Each row was made from one walk, in order. Every step used is in the known rows, and no mark comes twice. Write each row's walk.
Known rows:
K > Y > M > E: [ -2.1 -18.4  27.0   0.7 -30.7 -10.3 -11.6  22.7 -17.6  -0.4   6.1  10.9
  13.1   6.5  11.2  -9.3  10.1  18.7   8.2 -20.4 -40.3  -2.9   1.7  57.2
  43.2]
K > E > M > Y: [-18.0 -30.3  36.2   0.5 -52.0 -14.3  -0.6  -8.9  31.3 -19.9  -6.6   0.2
  18.7  26.8   7.5 -23.9  12.1   9.3  13.6 -16.1 -35.8  -0.7  10.5  58.4
  20.7]
M > E > K > Y: [  0.9 -30.4  57.7   1.7 -42.8 -27.3  -1.1  10.0 -27.1  -5.2  -9.1  14.5
  10.0   8.4  -7.5   1.8   8.3  -2.1  13.5 -12.9 -37.8  -4.1  10.5  32.0
  18.0]
U > Y: [ 17.4 -11.2   8.6 -18.6 -25.5   3.2  15.2  10.7 -20.0 -15.6 -26.6   7.2
  -9.9  21.4  -3.3  10.1  22.5   0.6   5.9   1.2 -32.9   2.0 -32.2   6.8
   1.4]
E > U > Y: [ 25.5   2.2  13.0 -22.5 -44.1  -5.3  14.9   4.8  -9.6 -19.8 -28.4   4.8
 -19.9  17.4  -4.6   0.9  17.5   3.6   6.1   0.1 -22.1   9.9  -9.3  -2.5
   9.2]
K > Y > M: [ -6.5 -23.8  18.6  12.1 -26.5  -7.5 -13.3  19.9   4.0  -4.6  -7.2  11.0
   5.5  -2.7  10.3   0.2  15.4  14.9   3.0 -19.1 -29.2   6.3   0.1  48.4
  59.8]
J > Q > Y > M > E: [ 25.7  -4.6  44.5  -3.5 -16.2  10.4  -0.9   7.5 -31.5  13.3  21.8  18.5
  49.1  12.8   7.6 -28.1  -2.0  -6.6   0.2 -24.2 -35.7 -15.8  -9.7   0.8
  28.1]
J > Q > Y > U: [ 24.2 -27.4  17.0   0.5  -3.5  11.4  10.7   3.1 -27.5   1.0   8.4  14.2
  43.9  -0.4  13.4 -16.9  -7.5   3.7  -2.8 -12.1 -25.5  -6.6  -5.6 -31.9
   0.8]
Q > Y > K > E > M: [  9.7 -35.8  55.6 -16.2 -50.9 -18.7   4.1  -9.0 -16.7 -17.8   0.0   4.6
  36.7  -2.8   2.9  -9.0  -2.3   0.6  10.8   0.3 -51.6 -13.7  34.3  39.6
  22.0]
Y > K > E > U: [  2.5 -16.3  34.2 -17.6 -40.5 -23.7  19.9  17.0  -0.2 -23.2 -18.3   6.0
 -15.3 -14.9   3.0  -9.1   7.0  17.2  15.3  -0.2 -38.7   4.6  41.1  17.5
  33.3]
Q > Y > K: [ 10.7 -35.9  31.4 -24.0 -32.2  -2.9  14.7   5.4 -57.0  -8.8   2.5  11.7
  30.0 -10.2  -3.2   1.7   2.1  -8.2  -2.3  -2.7 -35.8 -10.6   3.4   5.9
  -1.0]
Q > Y > U: [ 16.2 -38.1  17.3 -15.7 -14.6   3.4  16.0   9.9 -34.2  -9.1   8.5  11.7
  32.9   3.6  19.1  -3.5  -4.2  14.5  -1.7  -5.6 -31.8  -3.0  -3.7   0.1
  -6.9]
U > Y > M: [ 12.6  14.4  21.5 -13.2 -21.7   7.4   4.1  23.2 -15.8  -9.5 -16.6  13.0
 -13.4  17.6  10.7   5.9  24.6  15.0   6.3  -8.8 -39.5   8.2 -27.0  16.3
  15.8]
J > Q: [  9.0 -23.6  15.7  18.6  -3.4   6.0  13.7  -0.5  14.7   7.2 -13.2  11.0
   5.9   6.4  -9.6 -12.5  14.0  -8.5   0.9 -13.3 -13.3  -5.3 -19.4 -15.3
  19.9]
K > Y > U > E: [ -0.7 -27.5   6.5 -12.4 -32.0  -4.9  -2.0  21.8 -32.3 -19.2  -0.9  -0.9
 -34.1  -5.8  12.0  -4.0   3.3  26.2   1.9  -2.5 -54.3   5.1   6.7  21.1
  12.6]
U > E > M > Y: [-19.6  -8.6  40.2 -10.7 -65.8  -1.1  -2.7 -10.8  -7.2  -9.8   4.1  -5.5
 -21.1  23.7  -7.7 -25.2  19.3  -1.1   0.7 -14.0 -47.7   0.3  -6.1  37.1
 -18.2]
M > E > Q > Y: [ 37.0 -11.3  36.2 -21.8 -43.7  -9.5   1.4   6.0 -22.4   8.4  13.8  10.8
  24.4  20.3  -0.6  -6.0  -5.4  -9.2  -0.4 -14.8 -29.0 -14.7  -5.4  20.8
   5.2]
Y > M > E > Q: [ 13.7  25.1  45.5   1.6 -32.0  -7.1  -4.9  30.6   9.0  20.0   8.4  14.9
 -14.4  13.4   8.1  -7.2  13.1  22.4   4.9 -25.8 -35.8   1.7  -1.9  30.8
  15.9]
J > Q > Y > U > E > K: [ 27.6   3.9  69.8 -10.8 -26.1   2.1   8.6   8.9 -49.5  -3.4   8.3  16.2
  -1.4  -2.1   4.5 -16.0  -6.1 -10.0  -0.2 -11.0 -53.5  -1.6   9.6 -47.0
 -11.0]
Y > M > E: [  1.8  -0.8  36.4  -3.0 -21.4   0.8   8.3  24.9 -10.6   9.0   7.3  15.6
  -2.1  13.6  10.4 -11.2  17.3  19.9   8.5 -17.9 -41.2  -5.6  -9.5  36.1
  12.5]
J > Q > Y > M: [ 21.8  -6.0  34.8   8.3 -10.5  12.8  -1.9   3.9 -10.6   8.3   8.8  18.2
  43.3   4.1   7.5 -20.6   4.3 -11.9  -4.7 -24.0 -23.3  -8.3 -11.1  -6.6
  40.0]
K > E > U > Y > Q: [ 18.7  17.1  24.9 -39.4 -41.5  -8.3  11.6  23.5   9.0 -21.8 -22.2   1.2
 -19.4  12.7  13.6   1.1   6.9  18.6  21.1   6.9 -37.5  14.7  -3.6   7.4
  23.9]
E > K: [ -1.5 -17.0  60.6   9.9 -27.1 -14.2  18.7  10.2  -0.4  -0.9 -19.9  18.8
 -11.6   9.3  -8.5   8.0  21.6  -7.8   7.1 -10.5 -23.1   2.3  -4.6   3.2
   2.7]
E > U: [  5.4 -16.8  17.8  -1.5 -35.3  -9.8  18.0   3.6  13.6  -5.6 -17.3   6.4
 -16.0   5.6  -6.0  -8.2  15.8   2.9   2.7  -6.5  -8.0   6.1   4.6   6.4
  17.7]

Write each row's walk:
[-10.8 -16.0  59.2   2.9 -36.1 -18.1  -4.8  22.4  -9.8   4.8  -9.3  13.2
   5.5  -5.5  -0.7  16.0   9.9   4.1  13.0  -9.2 -27.7  13.5  -3.8  16.0
  11.6]	E > K > Y > Q
[ 10.4   6.6  33.9   4.5 -42.6 -17.5 -25.5  29.1   0.1  10.9   7.2  10.9
   3.1   5.4   8.4  -5.0   6.5  20.5   6.0 -27.7 -36.3   3.5  10.8  53.9
  43.2]	K > Y > M > E > Q
[ 27.4  -7.7  39.6 -20.0 -39.2 -11.3   0.5  12.3 -38.2   3.1   5.3  11.3
  19.1 -10.8  -5.5   6.7  -1.9  -6.4  -4.9 -10.9 -32.1  -2.9   9.1   4.5
  -1.7]	E > Q > Y > K
[  0.9   4.6  62.9  -8.5 -30.4  -7.7  18.1  26.5 -29.9  -8.7  -5.5  13.3
 -52.1   0.2   6.6   1.2  12.2  18.4   6.7  -4.0 -56.3   9.7   8.8 -16.6
 -26.8]	Y > U > E > K
[ 19.7  -4.8  68.5 -25.3 -40.0  -5.3  13.9  15.6 -57.2 -14.5   8.4  14.1
 -14.5   2.6  10.4  -2.2  -3.1   1.4   0.8  -3.9 -58.0   0.4  10.9 -17.1
 -22.7]	Q > Y > U > E > K
[ 30.1  -9.9  22.8 -16.8 -16.4  14.8   9.8   5.5 -44.5  -6.7  14.2   6.3
   4.2  -0.5   9.5 -22.9  -8.2  -1.6  -5.0  -6.8 -49.1  -7.9  -4.6 -34.8
  -3.6]	J > Q > Y > U > E
[ 16.1  29.4  76.4 -16.4 -38.2  -8.7   4.2  29.5 -42.9  -3.0 -10.1  23.1
 -10.5  24.4   5.9   4.1  21.4   9.6  17.4 -14.4 -58.8   5.3 -11.6  11.9
  -9.6]	U > Y > M > E > K
[ -2.9  -5.4  38.2  -3.6 -41.7   0.2   7.6   5.2  -5.4  -2.5   3.3  -1.0
 -43.8   5.8   6.8 -11.3  13.2  29.9   3.8  -1.3 -54.7   2.9   7.3  13.4
 -27.2]	Y > U > E > M
[ 37.2   4.9  33.7 -27.4 -53.3  -3.2  -1.4   5.9 -15.4  -3.6   6.4   2.4
 -23.7  12.2  -6.6  -3.4  -0.3 -17.8  -8.4  -7.2 -39.6  -7.4  -7.3   9.4
  16.5]	U > E > Q > Y
[ -8.1 -10.4  64.4  19.1 -35.3 -20.0 -12.8  22.1  -3.0  -3.5 -12.8  20.0
   3.0  -4.3   4.5   5.8  17.2   7.1   7.3 -21.7 -33.1  12.2  14.1  34.0
  45.1]	E > K > Y > M
[  3.8  -5.3  29.7  -5.0 -51.0 -18.4 -11.5  18.8  -9.4  -2.9   3.5   8.6
   2.4   0.0   8.7 -18.4   5.9  21.1   8.8 -21.3 -31.6   4.7  25.8  46.8
  49.9]	K > Y > M > E > U
[ 30.3  -3.3  47.6 -29.8 -46.7 -14.5   2.5  14.3 -60.1   7.5  16.2  11.3
  24.1  -3.2  -5.1  -1.8  -7.2  -1.9   2.2 -11.3 -43.7 -11.9  13.6  11.0
 -13.7]	M > E > Q > Y > K
[  2.8  -8.7  15.1 -14.2 -21.3   6.8  18.3  23.0 -24.8 -10.8   0.3   3.1
 -49.7   1.9  12.4  -6.0  10.0  26.5   1.8  -0.7 -53.3   3.8  -5.2  -0.8
 -18.3]	Y > U > E
[ 29.6  11.9  41.9  -5.7 -36.3  -2.2 -10.6  18.4   2.6   9.8   9.9  16.0
  18.4   8.0  11.0  -1.4   3.7  -0.2  -6.4 -23.9 -24.5   1.6  -3.2  23.0
  30.9]	E > Q > Y > M
[ 28.9 -16.9  41.5 -20.0 -36.7 -15.1  10.2  -0.4 -18.4 -18.4  -4.0   8.7
  32.4 -16.7  -0.6 -27.0 -12.9 -10.6   8.7  -6.6 -35.0  -7.5  43.4 -17.1
  48.1]	J > Q > Y > K > E > U
[ 31.3   9.6  46.6 -37.5 -55.8  -7.9  -0.9  15.1 -54.5  -4.7  10.6   3.9
 -21.7 -10.8  -7.8   1.8  -2.4 -10.7  -7.3  -4.1 -55.6  -4.9   9.8   0.4
  -4.9]	U > E > Q > Y > K
[ 11.9 -12.5  26.6 -14.0 -41.5 -12.0  19.2   6.0  -8.7  -0.4  -4.7   7.1
 -14.5  14.9  -5.0 -17.7  10.6   7.4   7.9  -8.6 -21.1  -4.1   8.4  15.4
   5.9]	M > E > U
[-22.7 -25.9  33.4   7.2 -53.1  -5.4  -2.4 -14.0   9.6  -2.9  -1.4   2.9
  18.8  23.5  -3.9 -19.0  19.4   4.3   2.9 -20.1 -23.5   2.4  -8.3  40.4
 -15.7]	E > M > Y
[ 11.0  -6.1  18.5 -27.5 -27.8  -1.3  15.8  18.6 -54.0 -17.2 -22.5   8.5
  -9.8  -1.2  -4.5  14.5  19.6   8.6   7.6   3.3 -48.8   3.7 -14.5  -3.1
 -19.1]	U > Y > K
[ -1.4 -29.6  29.0 -12.0 -21.5 -14.8  19.9  20.1  -8.5 -20.9 -16.2   7.2
  -7.7  -9.8   4.1  -0.7   8.9  14.8  14.7   1.2 -48.7  -4.1  18.1  25.6
  24.3]	Y > K > E
[-21.4 -22.7  23.4 -16.0 -35.2  -4.0  11.1  13.7 -46.2 -11.6  -1.5   8.9
  14.3  -4.3  -0.3  -8.9  14.4   8.7   2.5 -16.3 -37.9   6.1  -4.9  13.7
 -23.5]	M > Y > K
[-12.4 -13.4  31.3 -26.2 -55.1 -22.4  10.6  14.2 -16.6 -31.3  -9.0   4.0
   3.7  -6.4   8.4 -23.9   3.9  16.1  13.0 -13.6 -40.0  10.0  38.5  24.2
  14.6]	M > Y > K > E > U
[ 14.1  -1.1  15.3  -8.9 -43.9 -13.6 -15.9  28.1 -11.9  -9.0   0.0  -1.5
 -46.4  -8.5  10.6   1.3  -0.9  28.9  -0.8  -9.1 -47.7  12.6  15.0  16.4
  14.0]	K > Y > U > E > Q
[  5.7 -14.5  68.3  -1.5 -33.6 -16.2  18.4  13.5 -21.7   4.4  -5.8  18.9
  -6.5  16.3  -7.4   0.0  14.0  -3.7  13.5 -11.9 -34.7  -5.7   0.4  10.7
 -10.2]	M > E > K
[ -6.8   4.2  66.1 -14.6 -50.2 -15.7  -6.8  26.4 -26.7  -2.7  -3.5   4.9
 -38.4  -6.5  -3.9  10.7   8.5  -2.5  10.4  -3.3 -50.3  10.8  -2.8  14.0
   9.8]	U > E > K > Y > Q
[  8.2  -5.4  44.3 -20.8 -50.1 -16.9   5.0   3.3 -13.4 -27.2 -24.7   1.4
  -1.7   5.4   0.0   2.9  15.4  16.2  20.3   7.1 -64.7   0.3  19.0  31.1
   7.1]	U > Y > K > E > M
